Each row was made from one path, in order. Every step used is in the known rows, and no mark comes twice. Write each row's path.
Known rows
t -> z -> h -> s: [ 1.13  1.64 -2.08 -2.09  0.87 -0.73 -2.76 -0.81  2.32  2.03  0.90  1.55
 -2.27  2.53 -0.79 -0.39 -0.77  3.20 -2.55 -1.11  0.00 -1.28  0.47 -1.76
  0.55 -3.87 -0.43 -0.64  2.54  2.02 -1.24]
f -> h -> p -> l: [ 0.95 -0.25  1.36 -0.81  0.54 -2.60 -0.34  2.63  3.92  0.78 -1.38  1.14
  3.48  0.87  0.42  2.08 -0.43  1.70  0.17 -0.24 -1.80 -0.52  0.13 -1.18
 -0.38  0.36 -2.33 -1.12  1.92  3.97 -1.24]
p -> h -> f -> t: [ 1.97 -1.59  1.66 -1.13  1.66 -2.55  0.83  2.97  4.75 -0.29 -0.55  0.98
  0.51  0.92  0.68  1.50 -0.10 -2.13 -1.49  0.40 -2.30  0.70  0.87 -0.17
  1.31  0.39 -1.46  0.44  1.89  4.25 -2.49]
z -> h: [ 1.04  1.66 -1.68 -1.89  0.49 -0.39 -2.55  0.15  1.89 -0.33  0.38  1.23
 -2.39  1.91  0.10  0.19  0.31  0.61 -1.05 -2.81 -0.30 -0.34  1.59  0.07
 -0.87 -1.45 -1.00  0.40  2.06  2.60 -0.96]
z -> l -> p -> h -> f: [ 1.10  1.15  0.29 -3.10  1.00 -0.49 -0.07  2.90  3.19  0.59 -1.80  3.57
 -1.44  0.65  2.54  0.30 -0.18  0.77 -2.10 -0.33 -2.11 -0.42  2.02  0.14
  1.90  1.50 -1.26 -1.57  3.47  4.15 -2.38]
l -> z -> t: [ 1.06  3.72 -1.03  1.51  0.20 -0.15 -1.63  0.02  1.28  0.29  1.70 -0.56
 -4.59  0.80  0.01 -0.10  0.81  0.09 -2.73 -0.73 -0.83 -0.50  2.51 -0.12
 -0.22 -1.37 -0.17  0.08  1.85  1.21 -2.31]
s -> l -> p -> h: [ 0.87  1.45 -0.64 -1.53  0.93 -0.10 -0.62  3.14  2.37  0.58 -0.73  2.97
 -2.23 -0.80  0.17  1.13 -2.03  0.50 -1.55 -2.05 -0.58 -0.07  0.66 -0.19
  1.31  2.59 -1.30 -0.22  3.88  2.56 -1.86]
l -> z -> h -> f -> t: [ 2.76 -0.59  0.52  0.26  1.39 -2.36 -1.11  1.56  4.78 -0.35  0.95 -0.71
 -3.24  1.01  1.20  0.56  1.34 -0.89 -4.69  0.80 -2.78 -0.14  1.70  0.81
  0.28 -0.86 -0.52 -0.19  1.41  3.15 -3.55]
s -> h: [ 0.44  1.62 -0.32 -0.61  1.46 -0.78 -1.23  0.74  3.20 -0.15  0.65  1.69
 -1.87  0.24 -0.37 -0.17 -0.51  0.35  0.49 -3.57 -0.50  0.30  0.21  0.13
 -0.59  0.00 -0.89  1.03  2.14  1.28 -0.94]
z -> h -> p -> l: [ 1.85  0.08 -0.96 -2.39  1.14 -1.71 -2.97  1.12  2.69  0.73 -1.02  1.55
  1.63  0.88  0.56  1.83 -0.46  2.12 -1.59 -1.08 -1.39 -1.04  1.30  0.50
  0.21 -0.32 -2.63 -1.39  2.49  4.24 -1.86]
s -> l -> z -> h -> f -> t: [ 3.44  0.16 -0.14 -0.65  2.02 -2.21 -1.07  1.83  4.95 -0.40  1.28 -0.23
 -3.45  0.25  0.27  1.10  1.13 -0.45 -5.59  0.21 -3.28 -0.93  1.35  2.06
  0.31  0.12 -0.63 -0.35  1.68  2.79 -4.47]
p -> l -> z -> h: [ 2.24  2.01 -2.26 -0.46  1.18 -1.64 -3.48 -0.46  2.62  0.02  0.46  0.27
 -2.97 -0.45  0.08  0.63  0.75  2.06 -3.28  0.54  0.40 -0.44  1.41  1.14
  0.11 -0.16 -0.64 -0.11  2.24  2.57 -2.93]
t -> z -> h -> s -> l -> p: [ 1.49  2.18 -1.99 -1.75  0.66  0.41 -2.33  1.34  2.02  2.06  0.48  2.18
 -4.53  1.09 -0.81 -0.08 -2.09  3.72 -3.95 -1.00 -1.17 -2.06  0.49 -1.05
  0.66 -1.00 -0.23 -1.79  3.87  1.61 -2.24]
p -> h: [ 0.56  0.69 -0.38 -1.37  1.07 -0.90 -0.65  1.54  2.29  0.40 -0.50  2.39
  0.18  0.37  0.20  0.70 -0.73 -0.37  0.24 -2.18  0.53  0.98  0.60 -1.01
  1.13  0.42 -1.41  0.99  2.54  2.81 -0.95]
t -> z: [ 0.43  1.88  0.04  2.16  0.20  0.36 -0.50  0.16  1.08  1.34  2.61  1.36
 -0.95  3.04 -1.48 -1.04  0.47  1.82 -0.20 -1.47  0.97 -0.07  0.65 -2.26
 -0.12 -2.05 -0.24  0.53  1.65  0.99 -0.97]
e -> s -> l -> p -> h -> f: [ 2.68  0.49  1.62 -4.37  1.00 -0.31  0.25  3.00  3.73  0.90 -1.90  2.94
 -2.07 -1.66  0.64  1.81 -2.11  1.30 -3.31 -1.26 -2.10  0.81  0.80 -0.54
  1.33  2.59 -1.92 -1.07  4.18  3.58 -2.37]
p -> h -> f: [ 1.10 -0.35  0.87 -2.34  1.64 -1.09  0.12  2.09  3.75  0.49 -0.92  2.49
 -0.24  0.36  1.37  0.62 -0.27 -0.37 -0.72 -1.37 -1.47  0.81  0.88 -0.74
  2.07  0.73 -1.23  0.93  2.52  3.33 -1.58]
p -> l: [ 0.79  0.58 -0.54 -0.58  1.18 -1.06 -1.03  0.80  1.04  0.26 -0.48  1.17
  1.40  0.71 -0.15  0.86  0.03  1.00  0.65  0.66  0.39  0.23  0.75 -0.26
  0.30  0.66 -1.19  0.28  2.05  2.95 -1.35]
f -> t -> z -> h: [ 2.62  1.82 -1.07  0.64  0.37 -1.39 -1.82 -0.04  3.08 -0.36  2.42  0.33
 -2.09  3.39 -2.15  0.28  0.70  0.76 -1.95 -0.62 -0.09 -0.91  1.27 -0.07
 -1.19 -2.87 -0.87 -0.26  1.38  3.23 -2.28]
h -> f -> t: [ 1.41 -1.77  2.01  0.32  1.10 -1.69  0.92  2.67  3.55 -0.10  0.36 -0.01
 -0.24  1.94  0.91  0.58  0.89 -1.76 -1.35  0.67 -2.78  0.52  1.12 -0.50
  0.48 -0.47 -0.78  0.35  1.20  3.11 -2.30]
h -> s -> l -> z -> t: [ 1.65  4.15 -1.98 -0.74  1.29 -0.37 -1.91  0.07  1.59  1.20  1.30 -0.06
 -4.66 -0.36 -0.57  0.59 -0.49  1.34 -4.56 -0.74 -1.90 -1.63  1.17  0.37
  0.97 -1.29 -0.12 -0.89  2.66  0.83 -2.87]

Write each row's path
[ 3.32  2.87  1.63 -1.53  0.23 -0.91  0.13  1.54  3.85  0.38 -0.03  2.07
 -2.95  1.43 -0.38  0.02 -0.48  2.77 -3.76  0.23 -1.97 -0.78  1.49  0.10
 -1.08 -0.42 -1.48 -3.52  2.81  3.67 -3.65]  e -> s -> h -> f -> t -> z -> l -> p
[ 1.60  1.31 -0.63 -1.75  0.79 -1.56 -0.56  1.85  3.00  1.94 -0.96  2.36
 -0.91  1.57  0.05  0.22 -1.87  2.28 -3.28  1.60 -0.71 -1.23  0.79 -1.46
  1.83 -1.55 -1.13 -3.04  3.59  3.91 -2.94]  f -> t -> z -> l -> p -> h -> s
[ 2.36 -0.16  1.36  0.80  1.38 -1.91  0.70  1.92  4.37  0.61  1.36  1.19
  0.16  2.27 -1.31  0.61  0.17 -0.07 -1.52  0.85 -1.08  0.28  0.51 -1.16
  1.09 -1.17 -1.03  0.10  1.75  3.79 -2.88]  p -> h -> f -> t -> z
[ 2.03  3.29 -1.12  0.02  1.58 -1.93 -2.69  0.51  3.84  0.61  0.52  0.18
 -2.60 -1.09 -0.30  1.24 -0.29  1.81 -3.19 -0.50 -2.05 -1.43  1.89  1.50
  0.12 -0.23 -1.68 -1.22  2.50  2.80 -3.41]  s -> h -> p -> l -> z -> t
[-0.23  0.23  0.60 -1.77  0.37 -1.78 -0.11  1.62  3.24  1.23 -1.10  0.71
  0.19  1.40  0.49  0.31 -1.06  1.37 -0.10 -0.83 -1.37  0.02 -0.63 -3.05
 -0.10 -1.85 -0.10 -0.16  2.07  2.05 -0.36]  f -> h -> s
[ 1.12  3.35 -0.98 -0.88  0.18  0.04 -0.78  1.67  1.87  0.93 -0.02  3.57
 -1.62  1.60  0.12 -0.32 -0.72  2.24 -1.38 -0.62  0.74 -0.84  1.48 -0.74
  0.96  0.25 -1.20 -2.00  3.56  3.32 -2.35]  t -> z -> l -> p -> h
[ 2.14  4.12 -2.39 -2.07  1.79 -1.08 -1.95  0.51  2.67  1.17  0.42  0.77
 -3.99 -1.35 -0.95  1.24 -1.28  1.15 -4.64 -0.71 -1.27 -1.45  0.91  0.63
  1.74 -0.45 -0.62 -0.71  3.32  1.93 -3.29]  p -> h -> s -> l -> z -> t
[ 1.56  2.81 -1.86 -0.44  0.34 -0.19 -2.55 -0.74  1.91  0.36  2.18  1.43
 -2.62  3.12 -1.64 -0.39  0.58  2.20 -1.14 -2.21  0.73 -0.94  1.19 -0.59
 -0.87 -2.76 -0.73  0.13  1.89  2.32 -1.44]  t -> z -> h
[ 1.15 -0.11  0.71  1.66  1.23 -1.57 -1.85  1.44  2.78  2.06  0.36  0.39
 -0.01 -0.92  1.59  0.69  0.08  2.16 -3.43  0.65 -0.83 -0.28  1.02 -0.66
  1.41  0.67 -1.28 -0.96  2.44  1.84 -2.77]  h -> p -> l -> z
[ 2.05  1.21 -0.74 -0.52  1.24 -0.74 -3.29  1.27  3.71  1.29  1.17  1.31
 -2.65 -0.32  0.92  0.97 -0.04  2.30 -5.52 -3.56 -2.12 -1.73  1.29  0.86
  0.40 -0.33 -1.67 -1.09  2.58  1.43 -2.84]  s -> l -> z -> h -> p
[ 0.48  3.54 -0.57  0.89 -0.64  1.13 -0.79  1.19  0.30  1.19  1.00  2.52
 -2.52  3.07  0.50 -1.37  0.37  2.81 -1.71 -0.30 -0.07 -1.41  2.13 -1.14
 -0.22 -0.97 -0.40 -2.60  2.68  2.07 -2.08]  t -> z -> l -> p
[ 0.75  2.40 -0.90 -2.20  0.17 -0.18 -0.90  2.27  1.64  0.36 -1.40  3.56
 -1.54  0.58  1.40  0.25 -1.01  0.90 -1.34 -1.15 -0.15 -0.44  1.93 -0.05
  1.02  1.30 -1.48 -1.71  3.49  3.71 -1.87]  z -> l -> p -> h
[ 2.24  2.80 -2.30 -0.71  1.23 -0.52 -3.11  0.00  2.58  0.09  1.86  0.75
 -4.83 -0.42 -0.42  0.29  0.63  1.58 -4.68 -2.45 -0.54 -1.13  1.00  1.56
 -0.19  0.05 -0.23  0.04  2.42  1.05 -3.13]  s -> l -> z -> h
[ 1.15  4.20 -1.01  0.22  0.32  0.36 -0.75 -0.47  0.32  0.64  2.08  2.59
 -0.14  3.66 -0.80 -1.10  1.64  2.61 -1.07 -1.41  0.75 -1.24  1.41 -0.30
 -0.49 -2.24 -0.56 -1.65  1.35  2.00 -2.06]  t -> z -> l
[ 1.95  1.26 -0.60 -1.37  1.03 -0.52 -1.54  0.07  3.30  0.70  1.45  1.81
 -2.69  2.84 -0.16 -0.36  1.13  1.86 -2.05 -1.30 -1.15 -0.88  1.40 -0.48
  0.33 -2.19 -0.48  0.05  1.96  2.82 -1.99]  t -> z -> h -> f
[ 2.20  0.48  1.28  1.40  1.66 -1.93  0.52  1.34  5.12  0.31  2.22  0.70
 -1.38  2.32 -1.60 -0.17  0.51  0.47 -1.45 -0.01 -1.77 -0.21  0.18 -0.44
 -0.20 -1.50 -0.63  0.06  1.40  2.53 -3.02]  s -> h -> f -> t -> z
[ 1.31  0.06  0.48 -2.65  1.67 -0.45  0.16  3.74  3.74  0.88 -1.22  3.14
 -2.29 -0.64  1.40  1.01 -1.17  0.40 -2.37 -1.05 -2.36 -0.04  0.86 -0.10
  2.25  2.70 -1.00 -0.17  3.73  3.11 -2.45]  s -> l -> p -> h -> f
[ 2.54 -0.88  0.41 -1.44  1.27 -2.27 -0.79  1.81  4.28 -0.86  0.25  0.17
 -1.53  2.17  0.62  1.01  0.97 -1.33 -2.47  0.13 -2.94 -0.25  1.67  0.75
 -0.19 -1.13 -1.10 -0.02  1.45  4.06 -2.55]  z -> h -> f -> t
[ 1.79  0.99 -2.34 -2.38  1.80 -1.93 -3.67 -0.61  2.77  1.53 -0.82  0.38
 -2.50 -0.61  0.80  0.44 -0.73  2.99 -4.26  1.31 -0.34 -0.84  0.71 -0.32
  1.51 -1.48 -0.40 -0.95  2.90  2.60 -2.70]  p -> l -> z -> h -> s
[ 2.44  0.71 -0.94 -1.60  1.79 -1.78 -2.31  0.48  3.72  0.39 -0.19  0.70
 -2.93 -0.33  1.46  0.39  1.34  1.65 -4.01  1.19 -1.61 -0.51  1.54  0.96
  1.12  0.25 -0.47 -0.23  2.33  3.32 -3.40]  p -> l -> z -> h -> f
[ 1.26  1.10 -1.43 -3.86  2.36 -0.98 -0.99  1.52  2.43  1.37 -0.73  2.76
 -0.06 -0.86 -0.64  1.26 -2.19  1.20 -2.16 -2.17 -0.89 -0.60 -0.77 -0.25
  2.22  0.38 -1.06 -0.05  3.31  1.96 -1.78]  p -> h -> s -> l
[ 1.32  2.66  0.18  1.68 -0.61  0.01 -0.17  1.82  1.32  0.58  1.05  1.58
 -2.17  3.43  0.05 -0.71  0.47  1.58 -2.28  0.96 -0.79 -1.27  2.14 -0.67
 -0.60 -1.12 -0.56 -2.81  2.19  2.88 -2.80]  f -> t -> z -> l -> p
[ 1.88  2.16 -0.26 -0.28  0.27 -1.13 -0.17  2.18  2.70  0.28  0.09  2.56
 -1.23  1.89 -0.51  0.36 -0.61  1.04 -2.21  0.76  0.09 -0.88  1.57 -0.30
  0.64  0.06 -1.39 -2.30  2.98  4.19 -3.10]  f -> t -> z -> l -> p -> h
[ 1.62  4.39 -1.42 -1.03  0.84 -1.43 -1.04  0.88  3.31  0.61  0.80 -0.51
 -4.08 -0.25 -1.06  1.11 -0.37  1.54 -3.96 -0.50 -2.42 -1.85  0.59 -0.07
 -0.11 -1.25  0.12 -0.83  2.29  1.40 -2.90]  f -> h -> s -> l -> z -> t
[ 2.97 -0.14 -0.24 -0.50  1.16 -2.70 -2.27  1.09  3.94  0.75  0.48  0.73
  1.86  2.20 -1.20  1.93 -0.25  2.14 -2.33  0.81 -1.28 -1.58  1.08  0.38
 -0.17 -1.49 -2.51 -1.94  1.96  4.76 -2.99]  f -> t -> z -> h -> p -> l
[ 1.06  1.55 -0.98  0.19  1.85 -0.37 -1.54  0.72  2.20  2.22  1.11  0.74
 -3.23 -1.19  0.38 -0.17 -0.64  2.15 -5.00 -0.67 -0.97 -0.65 -0.20 -0.77
  1.77 -0.15  0.29 -0.12  2.64 -0.37 -2.87]  h -> s -> l -> z
[ 2.83  1.73 -1.94 -2.26  1.69 -1.51 -1.89  0.39  3.16  0.94  1.50  1.08
 -1.85  1.75 -2.54  1.03 -1.07  2.09 -3.97 -0.76 -1.36 -2.03 -0.38  0.42
  0.23 -2.39 -0.76 -1.21  2.39  2.38 -2.90]  f -> t -> z -> h -> s -> l
[ 1.31  0.03  0.21 -1.44  1.93 -2.11 -1.93  1.67  3.89  0.85 -0.96  1.98
  1.80 -0.36  0.20  1.42 -1.12  1.95 -0.46 -1.64 -1.50 -0.52  0.26  0.50
  0.29  0.75 -2.61 -0.78  2.48  3.20 -1.90]  s -> h -> p -> l
[ 1.00  0.14  1.41  1.70  0.78 -2.68 -1.07  2.11  4.25  1.24 -0.33 -0.05
  0.69 -0.82  1.13  1.18  0.32  2.40 -2.91  0.76 -1.33 -0.26  0.60 -1.29
  0.32  0.69 -1.25 -1.07  2.00  2.49 -2.81]  f -> h -> p -> l -> z
